In the rows, 128 means zero.
Known rows, with every step that occurs
sapel, tatif, sevon, zega: [147 150 124 111 162 132 129  71 108 130  96 128 127 114 126 123 194 115
 137 100 117 108 160 108 123 106 155 151 149 124]
tatif, sevon, zega, torad: [149 135 123  86 116 134 130  74 158 133 115 137 124 139 121  98 129 132
 174 105 127 117 146 121  99 119 108 152 114 123]
nusebiz, sapel, tatif, ruge: [151 149  81 144 112 118 131 137  92 117 109 128 151 165 111 165 147 118
  95 119 107 142 139 124 129 129 104 106 110 140]
mekani, ruge, nusebiz: [116 108 144  90 125  97 162 167 165 132 164 128  88 122 131 127 119 119
 132 176  93 153  66 160 189 126 113 148 143 111]
zega, sevon: [157 140 144 119  98  97 148 123 166 138 140 133 147 108 146 141 109 146
 167 145 108 123  92 144 146 137 184 116 136  91]
sapel, tatif: [129 128 108 125 108 109 133 132  82 132 134 122 101 128 135 135 160 143
 103 134 116 126 133 100 116 135 159 132 133 136]
ruge, tatif: [127 138 141 124 120 130  98 154 129 112 129 132  61 140 155 122 131 201
 109 131 129 132 111 132 109 162 169 137 141 114]
torad, tatif, sevon, zega: [140 146 164 106 182 162  90 101 148 132  79 136 132 121 133 127 179 141
 150 104 152 120 188 124 133 114 194 145 136 129]
torad, zega, ruge: [107 123 173 161 137  81 137 159 115 143 159 121 127 115 158 141  63 101
 152 122 126 164 144 157  72 114  83  83  73 127]
ruge, nusebiz: [117 102 144 101 108  74 135 147 161 133 148 132 118 139 152 123 112 110
 144 172 133 126  97 127 169 117 130 135 137 122]
torad, zega, ruge, nusebiz: [ 93 104 195 149 160  52 149 170 128 145 183 120 142 125 166 114  48  71
 172 153 121 152 115 149 105 112  82 106  86 132]
sevon, zega, sapel, tatif, ruge, nusebiz: [123 105 106 141 129 150 142 145  47 123 128 120 142 146 102 112 107  61
 101 150 149 102 139 115 165  83  20 125 140 110]
sevon, zega: [135 109 116 115 105 126 134 119 149 138 110 134 117 137 132 124 130 122
  97 126 137 129 138 138 144  98  83 114 130 123]
tatif, ruge, nusebiz, sevon, zega: [120  95 116  78 143 132 115 119 153 141 143 144 172 155 103 149  92  23
 149 146  74 109  87 147 171  96  68 131 156 121]
ruge, tatif, sevon, zega: [148 158 158 115 169 161  99  88 159 110  89 138  83 129 143 105 157 172
 145  89 121 114 137 139 115 133 165 156 156 103]
nusebiz, ruge, zega, torad, tatif, sevon: [136 148 150 127 207 186  75 137 199 128 155 136 148 135  92 110  99 188
 122  95 137 123 136 135  85 157 195 157 118 159]
tatif, ruge, zega, sevon: [184 141 124 138 205 178 149 162 187 113 136 146 177 129 123 152  56 110
 191 123  90 120  79 167 155 132  98  93 130  99]
nusebiz, sevon, zega, torad, tatif: [ 84  91 103  87  91 153  89 107 127 159 139 134 149 130 105 124 127 122
 100 122 119 116 139 117  85 161 166 141 138 165]
sevon, zega, sapel, tatif, ruge: [143 118  92 159 114 178 128 129  32 127 100 121 127 145  96 138 132  93
  81 124 150 115 168 118 136  89  29 104 122 112]
sapel, tatif, sevon, zega, ruge, nusebiz: [113 177 162 102 192  69 152 113  86 132 151 120 132  89 129 100 115  72
 179 124 101 118 137 131 120 103 141 167 149 134]
zega, torad, tatif: [110 117 132 107 107 141  93 159 101 146 146 126  99 145 128 120 111 188
 117 137 161 136 152 106  88 169 172 142  99 153]
nusebiz, sapel, tatif, sevon, zega: [140 151  96 142 108 105 145  52 148 119  68 129 175 121 122 123 214 126
 110  88 120 123 158 118 134 116 152 135 138 136]
mekani, ruge, tatif, sapel: [147 143 146 101 114 210 123 140 115 124 101 122  28 155 130 137 146 237
  66 131 132 138  83 122 135 156 149 123 139 122]
sevon, zega, ruge, nusebiz, sapel, tatif: [ 77 141 107 140 106  24 169 135 104 132 145 117 175 111 120 101  85  80
  80 132 113 141 110 150 140 116  79 133 131 159]
sevon, zega, sapel: [127  90 105 158  38 147 138 114 125 129  98 123 133 129 128 125 127 112
  73 139 180 122 154 133 146  87  46  93 124 105]
tatif, ruge: [170 141 128 106 136 151 116 160 116 122 127 137  94 167 125 163  93 116
 146 138 112 139 135 138 132 110  86 108 105 107]
nusebiz, sapel, tatif: [117 123  80 155  66  79 145 108 122 119 113 122 154 135 134 143 176 155
  73 126 128 141 135 113 129 142 155 115 121 152]
tatif, ruge, nusebiz, sevon, zega, sapel: [114  80 106 125  85 152 117 111 137 132 138 133 179 149 103 144  94  17
 124 161 114 103 104 139 179  84  42 111 154 106]
ruge, zega, torad, tatif, sevon: [129 135 141 120 202 192  98 126 178 121 123 138 143 129 128 115 122 183
 191 102 152 121 149 112  82 168 189 146 111 156]
ruge, zega, sevon: [156 117 120 150 161 140 162 133 212 123 140 140 180 103 150 132  91 137
 175 126 118 117  72 158 150 145 140 104 145 108]

Rows
[ 98 109 133  64 144 139  69 161 110 148 182 137 156 168 100 143  83  94
 166 156  93 115 109 113 107 166 166 154 125 153] | zega, torad, tatif, ruge, nusebiz, sevon
[100 144 162 112 121  43 145 177 122 133 184 124 109 114 153 124  39  86
 160 169 118 146  99 154 133 122 117 128 123 125] | zega, ruge, nusebiz
[108 188 146 136 132  20 155 110 124 110 142 120 177  99 136 125 131  92
 170 128 101 141 120 128 125 134 189 154 127 144] | zega, ruge, nusebiz, sapel, tatif, sevon
[120  96  97  98  80 124 132 117 135 144 139 133 113 149 119  98  86 138
 112 127 138 127 122 133 102 122  55 129 113 136] | sevon, zega, torad
[155 162 139 123 146 117 127  93 100 123 107 125 110 111 140 135 204 144
 164 115 116 119 165  95 115 133 212 150 144 121] | sapel, tatif, sevon
[153 156 156 118 109 194  71 130 130 132 111 124  65 183 115 124 108 235
  16 114 162 116  95 117 111 135 165 122 135 129] | nusebiz, ruge, tatif, sapel
[147 157 179 113 167 144  84 121 141 128  98 132 115 128 144 151 185 172
 178 117 144 130 181 112 123 139 252 143 122 127] | torad, tatif, sevon
[141 126 114 170 163 191 164 117 141 105 113 119 122  74 111 138 187 135
 139 111 126 130 121 125 148 134 125 125 149 115] | mekani, ruge, zega, sapel, tatif, sevon
[110 105 119  97 119 159 102 138 107 151 130 131 117 141 119  99  99 167
  96 122 164 127 159 119 100 144 116 144 104 155] | sevon, zega, torad, tatif
[116  96  85 176  64 140 144 108  65 135 109 114 126 116 118 117 155 115
  59 128 170 112 162 103 140  98  76 113 134 122] | sevon, zega, sapel, tatif
[117 172 180  94 169  65 143 120 154 128 144 130 137 103 139 102  85  58
 201 130 110 128 125 160 141  94 120 148 138 118] | tatif, sevon, zega, ruge, nusebiz
[106  67 132 217  86 133 141 119  67 137 120 109 144 120 149 129 167 118
  98 128 177 126 168  91 105 115  87  81  93 123] | torad, zega, sapel, tatif
[144 144 135 160  87 130 128  86  80 115 104 116 130 105 132 141 201 135
 143 127 157 109 180  85 137 116 184 127 134 106] | zega, sapel, tatif, sevon
[137 104 110 134 167 166 166 167 204 121 141 135 103 111 126 150 118 141
 119 133 101 159  75 170 145 137  81 108 139 125] | mekani, ruge, zega
[131 142 143 112 136 151 121 168 141 116 148 129  24 120 132 129 135 206
  92 129  95 159  91 158 126 170 147 148 146 106] | mekani, ruge, tatif
[119 145 122 129 119  52 150  89 156 112 110 127 180 127 139 122 193 120
 158 127 119 117 117 105 154 135 199 158 139 141] | ruge, nusebiz, sapel, tatif, sevon
[118 136 113 128 140  73 157  61 160 119  92 130 196 123 125 101 196  93
 136 116 128 108 125 119 166 109 141 164 152 143] | ruge, nusebiz, sapel, tatif, sevon, zega
[113  64 148 205  67 133 132 124 123 139 117 118 139 134 154 135 136 117
 115 138 187 133 156 118 122 103  62  65  73 110] | torad, zega, sapel
[142 160 107 143 101  89 138  71 140 112  86 125 165 125 131 146 216 141
 129 102 116 129 147 107 126 136 206 134 127 139] | nusebiz, sapel, tatif, sevon
[123  81  99 177 101 182 167 159 187 111 133 124 107 105 125 148 121 141
  96 144 148 152  90 161 164 129  46  92 135 111] | mekani, ruge, zega, sapel
[109 165 152 125 144 117 118 159  97 120 145 128  69 115 138 111  55 151
  91 107 118 144 122 168  87 140 103 130 137 122] | sevon, zega, ruge, tatif
[127  92  83 127 122 153 141 146 177 126 155 136 132 139 129 114  63 151
 137 130 137 129  91 127  91 153  72 116 108 146] | ruge, zega, torad
[140 149 161  89 142 151  87 115 125 131 126 131 113 134 132 121 148 180
 185 119 146 126 167 100  91 162 229 157 102 138] | zega, torad, tatif, sevon
[ 80 152 115 146  95  13 161 157  95 124 163 114 162 111 139 122  93  95
 103 150 112 149 100 140 131 143 135 133 121 158] | zega, ruge, nusebiz, sapel, tatif
[141 123 112 186 140 170 142  94 131 103  94 122 158  93 135 135 181 132
 154 115 167 104 146 100 135 125 144 114 142 120] | ruge, zega, sapel, tatif, sevon
[108 103 111 118 169 199 129 191 159 135 160 131 105 118 108 121  88 197
 109 126 124 158 101 146 111 184 115 136 111 161] | mekani, ruge, zega, torad, tatif
[133 133 167  92 201 141  83 196 102 132 143 136 114 166 128 146  89 115
 156 166 134 130 138 128 163 128 147 138 116 132] | torad, tatif, ruge, nusebiz
[124 107  76 150  78 169 120  96  58 135 116 123 160 129  84 162 149  51
  81 121 106 101 151 116 126  98  71 103 154 123] | nusebiz, sevon, zega, sapel, tatif, ruge
[162 151 113 120 156 144 121 157  53 130 131 126  99 153 116 156 134 113
 130 123 101 129 144 110 123 119 110 122 123 125] | sapel, tatif, ruge
